What can hang from each mark
K278: K400 K597
K597: K278 K920
K920: K400 K645
K196: K278 K920
K810: K196 K645
K400: K278 K920

Each row was made from one small tree. Brackets hold a mark, then the marks that hang from it, in the order of their numbers. Every link used is in the known rows. Write each row's tree.
Known rows
(K278 (K400 (K920 K645))): [  4  -8  11   9   3   3  13 -16  -3   2  -4 -39 -19 -12  33 -16  -9  -5
 -18 -10]
(K278 (K597 (K920 K645))): [ 12   8   6  32 -18  28   2  16  12  13  10  -7  -1   1  24  -7 -44  -5
 -20   3]
(K810 (K196 (K278 K597) (K920 K400)) K645): [ 26  34  36  44  -8  30   8   8  19  19  23  -1  18  -1   8  -3 -15  -2
 -79  23]
(K196 K278): [-13  27  32  13  -2   5  -8  20   0  -8   5  -1   5   1  14  25  -5  -1
 -17   4]
(K278 (K400 K920) K597): [  7   4  18  36 -13 -11  17  20   2  -8   5 -36 -14  -6  45 -11 -20  -8
 -19  -6]
(K597 (K278 K400) K920): [-21  28  30  11 -23  13  -2 -11   0  -6  -3 -40 -29   2  54 -27  -8 -12
 -13   7]
(K400 K278 (K920 K645)): [  8  -5   7  41   9  12  -8 -29   7  -6  10 -11   7  -2  32  15 -23  -5
  -8  -5]
(K810 (K196 (K278 K400) (K920 K645))): [  0  28  41  19   2  33   2  -4  19  18   2 -13   4 -15  13   2 -21  -4
 -52  19]
(K920 K645): [ 17  -6  -5  -1   9  29  -9 -15  13  16   0 -13  -9 -10  -4  -6 -20  -1
 -14  -7]
(K400 (K920 K645)): [  8 -22  -4  23   3  23   6 -29   1  10   6  -5  14  -6  20   3 -22  -7
 -10  -4]
(K810 (K196 (K278 K400)) K645): [ 20  26  47  21 -11  20   1 -15  20  18  14   8  -1  -1 -11 -15  -6   0
 -58   5]
(K278 (K400 (K920 K645)) K597): [ 16   3  17  35  -9   3  13  13   9   0   5 -42 -19 -10  43 -15 -30  -8
 -26  -9]
(K597 K278 (K920 K400 K645)): [ -4  23  13  16 -10  31 -11 -20   3   3  -7 -56 -28   1  44 -25 -19 -12
 -31   3]
(K810 (K196 K920)): [  3   6  14  14  -2  20   8 -14  15  18   5  12  18  -7  -5  -3 -11  -4
 -29  22]
(K196 K278 (K920 K645)): [ -3  28  24  21  10  40  -3  20   7   8  13 -14  17 -14  39  31 -18  -3
 -42  24]
(K810 (K196 K278) K645): [ 21  22  40  25 -12  26  -3 -16  22  20  20  27  13   2 -21  -7  -9   1
 -53   9]
(K278 (K597 (K920 K400 K645))): [ 14  13   4  32 -13  21   4  17   6  10   2 -28  -9   1  29 -12 -40  -6
 -30  -1]

Write each row's tree
[  2  12   5  15   0  23  -1 -18  -7   9  -9 -39 -16   2  34 -14 -26  -2
 -31  -2] => (K597 (K920 (K400 K278) K645))
[-10  17   8  15  -7   3   5  -9 -17  -1  -7 -30 -10   9  37  -8 -12  -3
 -22   3] => (K597 (K920 (K400 K278)))
[ 19  20  46  30 -13  21   6 -22  18  18  17  10   5  -2  -4 -12  -9  -1
 -59   6] => (K810 (K196 (K278 (K400 K920))) K645)
[ 26  18  -2  25  18   5 -15   4  10  -4  -7 -64 -32  -5  18  -7 -22  -1
 -38 -15] => (K920 (K400 (K278 K597)) K645)
[  3  24  16  40  -9  -1  -9  13  10 -12  10  -6  -4   7  32   9 -25  -2
  -6   3] => (K400 (K278 (K597 K920)))
[ 21  29  34  31  -3  28   7  -7  14  20  18   0  19  -3   2  -3  -4   0
 -75  23] => (K810 (K196 K278 (K920 K400)) K645)
[  3  28  31  24   6  30   0  -5  14  17   1 -17   9 -11   8   6 -18  -5
 -58  19] => (K810 (K196 K278 (K920 K400 K645)))
[ 20  26  36  31  -7  36   5  -9  21  24  25  22  26  -3  -3   0  -9   0
 -65  26] => (K810 (K196 K278 K920) K645)
[ 12   7   8  15   7  26   6 -18  14  23  -3 -16   5 -11  -3 -11 -16  -3
 -46  16] => (K810 (K196 (K920 K400 K645)))
[  2   3  -1   8  -4  29   5 -18  -9  17 -10 -35 -13   0  27 -19 -26  -4
 -32  -2] => (K597 (K920 K400 K645))
[  7  32  43  33  -5  31   3  10  24  16   7 -14   3 -14  19   2 -30  -6
 -56  18] => (K810 (K196 (K278 K400 K597) (K920 K645)))
[  4  40  37  34   2  31   3  43  13   4  14 -42  -3 -19  59  17 -29  -5
 -56  19] => (K196 (K278 K400 K597) (K920 K645))
[  9  23  14  39  -6   9 -12   8  14  -7   9 -11  -8   3  30   6 -31  -2
 -11   0] => (K400 (K278 (K597 (K920 K645))))
[ -6  38  31  41  -4  20   3  50   5  -5  19  -8  25  -6  48  35 -19  -5
 -39  29] => (K196 (K278 K597) K920)
[ -6  17  18  16 -17  43 -13 -23  13   9   2 -23 -16   0  37 -20 -28 -11
 -15   7] => (K597 K278 (K920 K645))
[ 17   2   9  58   2  13  -8 -10  16  -8  15 -14   6  -1  38  16 -37  -7
 -14  -5] => (K400 (K278 K597) (K920 K645))
[ -8  31  45  38 -12  -4   3  33   2 -14   8 -26  -4  -3  46  18 -18  -7
 -30   0] => (K196 (K278 (K400 K920) K597))
[ 24  31  41  41 -20  28   2  -5  20  20  19  11   9   6  -5 -12 -22  -1
 -68   9] => (K810 (K196 (K278 (K597 (K920 K400)))) K645)
[ 16  17  -5  26  19  19   2  13   5   3   3 -49  -3 -11  41   5 -15  -2
 -43  14] => (K196 (K920 (K400 (K278 K597)) K645))
[  2  24  33  23   1  38  -2  -6  21  21   7   6  17 -12   4  11 -24  -4
 -47  22] => (K810 (K196 K278 (K920 K645)))
